Each row comes from the steps of one path. Every step used is in the known rows, and no mark comes twice. Write the path behind each row, first mark first.
Known rows
N T K Q: [ -8.6   5.1  14.6   1.5  23.2 -31.3  14.3 -23.8  -6.4 -27.4 -12.0   2.5
  -0.3  -4.5   7.5  -0.6   7.9  -8.4   6.9  -1.4  15.4   1.8]
T K Q H Z: [-23.3   2.2  63.7  10.9  47.3 -12.8  14.3  -2.3 -18.7   5.4 -15.3  -7.2
   5.3   8.8   8.0   8.1  20.2 -14.5  19.7   0.2  25.6   9.1]
C F Z H T K: [-11.8  -5.4  19.3 -21.1  48.1 -10.2 -15.2  -0.8 -10.4   8.9  -8.4  -6.1
  -6.7   7.8   7.6  -6.6  15.2 -18.7  19.0 -12.2  -5.7  36.6]
Q H Z: [ -1.3  -9.8  47.6   7.6  29.8  -2.4 -12.5   1.8 -12.1  -9.5   3.3  -9.3
  -2.3   4.9   6.8   0.1  21.1  -3.6  13.8   5.5  18.4   6.6]
F Z K Q: [ 14.5  -0.5  37.1  -6.3  31.5  -1.5  -1.2   1.3 -25.4   3.1 -13.9 -14.1
  -2.5   5.2  13.6  12.6  18.4 -26.3   3.7 -16.2  -6.7  12.3]
F Z H: [  1.0  -8.3  10.3  -3.9  37.0   3.3  -0.9  -2.9  -7.7   4.9  -3.9 -12.6
  -6.4  -5.0   7.7  -1.2  15.0 -16.4   3.4 -10.6   8.2  13.9]
T K Z: [-25.4  -7.6   6.2  -0.5  17.4  -3.8  21.0  -9.5 -12.5  15.3  -1.7  -9.7
   6.5   6.1   6.6   7.3  24.9  -9.1  15.8  -3.6  13.8   5.8]
T K Z F C: [-24.7  -5.5  23.4  -7.9  25.1  -8.2  20.5 -13.8 -12.9  21.1   8.1 -13.5
   9.6   3.2  10.9   8.9  23.8  -8.9  14.1 -13.8  21.0  19.4]
N Z H T K: [ -7.0 -19.5  29.9  -9.5  33.5 -19.3   2.9 -15.4  -7.5  -6.8   7.3 -10.1
  -1.6   3.7  14.1  -3.2 -10.1  -8.9  16.3  -6.0  26.8  16.3]
C F Z H T: [  2.9  -7.0  15.7 -25.3  38.2  -7.2 -24.0   2.5  -7.9   4.4  -2.1  -5.1
  -5.3   4.9   4.3  -4.7  15.0 -15.0  15.4 -10.8 -10.3  34.9]
Z K: [ 13.7   1.6   5.3   5.1  -1.3   3.8  -5.4  -2.6 -22.0   1.7  -2.7  -4.0
  -1.7  17.7  13.6   5.6  -6.3 -13.1   6.9 -20.1 -10.9   9.4]
H Z F: [ -0.8  -8.4  27.8  -8.7  25.1  -1.9  -9.4   1.0  -0.4  15.8  -3.5 -12.4
  -0.4   9.1   5.7   0.9  22.6 -10.2  -4.9  -7.7   8.3  14.0]
Q K Z F C: [ -6.3  -8.2  46.3 -15.6  -1.3 -13.8   2.1  -7.1 -26.9   4.2  22.5 -17.0
   6.1 -13.1  12.1  12.9  27.5  -9.5  12.6 -15.2  17.7  20.2]
Q K T: [ -1.9   1.9  17.0  -1.6  -3.6 -14.4  -1.2 -15.0 -25.8 -31.8   3.1   0.2
   0.9  -7.6   6.1  12.2   6.8  -3.7  15.5  -4.1  11.7   4.9]
C F Z: [ -3.0  -4.2  11.7 -29.4  16.1 -10.9 -22.0   9.2  -5.3  19.6  -6.4  -4.6
  -6.5  -1.3   0.1  -1.9  16.9 -10.6   6.1  -4.7 -18.8  25.2]
T K Z H: [-24.2  -9.3   5.2   3.3  25.9  -1.6  20.5 -11.8 -16.9  19.2   1.0 -10.5
   8.4   9.6   8.8   6.8  22.5 -11.6  22.5 -12.8  21.8  14.7]
T K Q H: [-21.6   6.5  51.7  11.5  35.5 -14.8  17.2  -2.5 -18.6  -0.4 -12.1  -2.3
   6.0   6.9   6.4   7.9   6.7 -10.2  19.7  -2.6  26.9   8.5]
Q K: [ -9.9   0.5  28.6   0.8  -6.3 -10.9  -0.8  -0.2 -17.9  -7.1   2.3  -5.7
  -5.6 -10.6   6.8   1.1   4.1  -7.6   5.6  -3.9   5.7   3.0]
N T: [  9.3  -1.6 -11.2  -3.8   0.8 -22.4  -3.6 -20.6   2.2 -36.5   1.6   3.6
  -5.6  -8.9   4.6  -7.3   2.6   1.4  -1.3   0.9   4.5  -2.4]
Z H T K Q: [ -5.3   1.3  27.4  10.2  52.2  -1.1  11.2 -12.2 -12.2 -15.9  -5.0  -0.8
   6.1  14.1   9.4   0.6   1.5 -14.1  21.3 -11.8  21.9  18.7]
N Z K Q: [ 15.5 -11.2  48.2 -16.4  -0.1 -23.1  -4.4  -3.3 -23.5   9.6   1.5  -9.9
   4.3   7.2  15.4  15.1  -7.9 -13.9   8.8 -13.3   6.4  11.9]

Which path is each row?
[ 15.3  -1.4  51.0  -1.5  37.5  -4.9  -5.9   1.7 -31.4  -6.5  -9.7 -15.0
  -3.4   5.9  16.0  12.8  18.4 -25.6  10.3 -15.8   3.4  15.1] : F Z K Q H
[ 10.0  -5.1  14.8  -4.3  25.8   3.4  -5.9  -1.7 -19.7   2.0  -9.0 -14.7
 -10.2   5.2  15.5   4.2  13.3 -23.5   1.0 -15.2 -10.6   9.8] : F Z K
[ 11.7  -2.1  50.8   1.4  27.6   2.1  -6.1   2.0 -22.7  15.2 -13.3 -12.0
   4.4  19.2  13.3  13.8  25.9 -20.7   7.9 -11.7  -6.6  11.0] : H Z K Q
[ -8.8  -2.8   9.7  11.4  47.8   2.9   8.0 -14.4  -7.7 -17.2  -1.2  -2.0
  -0.3  13.8  10.7  -6.2  -2.5 -11.3  19.8 -11.5  19.5  16.8] : Z H T K
[-21.7   2.9  66.1   5.5  49.1 -16.5  11.8  -2.2 -18.7   8.0 -13.6  -8.9
   6.1  12.2  10.1   8.3  18.2 -16.5  15.8  -8.3  32.5  17.5] : T K Q H Z F
[-22.5   9.0  33.3   5.8  27.9 -11.0  22.4  -3.1 -11.2  11.4 -17.9  -0.8
   6.5   6.2   3.4   7.9   6.6 -11.6  10.4  -3.5  13.9   4.9] : T K Q
[ -7.0 -10.4  28.4  -7.9  -8.9  -9.0   1.9  -3.0 -27.0  -0.8  12.3 -13.5
   2.8 -10.0   8.1  11.5  29.1  -9.1  14.0  -4.7  10.7   6.8] : Q K Z
[ 17.7 -14.5  17.5 -16.3  -4.4 -22.1  -8.5 -18.0 -24.5 -11.8   7.6  -6.9
   2.5   9.4  15.3  15.2 -11.1  -7.1  14.0 -12.9   7.3  11.3] : N Z K T
[ 24.4   4.4  54.3   8.7  27.5  -4.5  -8.7  -2.3 -34.9 -26.8  -1.2  -2.7
   5.7  22.2  16.2  14.3   1.3 -17.4  21.7 -17.6   7.1  16.1] : Z K Q H T
[ -2.2  -5.5  11.4 -25.7  24.5  -9.7 -21.8   7.2  -9.4  22.8  -3.8  -5.4
  -4.8   1.5   2.6  -2.1  14.2 -13.3  12.2 -13.9 -10.3  34.5] : C F Z H
[ 21.7   3.5  -5.8   2.6   1.0  -0.9  -5.8 -17.7 -28.9 -23.7  -1.1   2.3
   5.2  20.5  12.9  17.1  -3.3  -9.1  16.2 -20.5  -5.6  11.1] : Z K T
[ -9.4  -3.6  38.2  14.3  46.6  -6.0  -0.7  -9.7 -13.0 -41.2   4.2  -2.4
  -3.9  10.1  10.8  -6.0   1.9  -5.8  23.4   4.2  26.5   8.0] : Q H T K
[  4.0 -10.4  22.2 -19.7   5.4  -3.9   3.4  -8.6 -10.9  13.8  25.4 -13.5
  15.3  -3.0   6.4  14.3  29.6  -1.5   8.1 -14.0  14.5  22.0] : K Z F C
[ -7.9   3.9  29.1   5.3  28.5 -34.2   9.8 -22.6 -11.9 -36.9  -7.0   2.2
  -0.7  -3.7   9.3  -0.5   7.9  -7.4  13.5  -0.8  25.1   4.4] : N T K Q H
[ -7.9  -1.6  36.3 -22.4  53.5 -13.6 -12.1   1.5 -14.9  10.1 -12.3  -5.3
  -0.5   8.4   6.4   0.6  19.1 -21.8  21.6 -12.7  -2.5  37.9] : C F Z H T K Q
[-11.5  -9.1  13.1   0.8  40.9   1.2  12.0 -15.2  -8.6 -23.5   2.1  -6.3
   4.1  11.5   8.6   0.1  21.9  -9.7  18.9   2.6  11.7   6.4] : H T K Z
[ 20.7 -14.1  66.3 -11.8  19.6 -24.5 -11.7  -7.0 -29.5 -18.6   7.8 -10.6
   3.2  11.1  19.2  12.5  -6.6 -14.3  18.5 -10.2  16.6  15.4] : N Z K Q H T
[-13.3  -0.5  13.3   7.5  43.6  -0.1   9.4 -13.5  -1.4 -28.3  -6.1  -1.0
  -3.2  11.2   8.5  -7.4   2.0  -9.0  11.9   3.5   8.2   3.9] : H T K
[ 12.7  -7.7  43.2   9.9  29.9  -2.7 -16.7  -9.5 -30.6 -24.5   2.3  -7.9
   0.8  18.1  14.9  11.0  19.1 -10.4  24.4  -7.4  15.0  13.7] : Q H Z K T
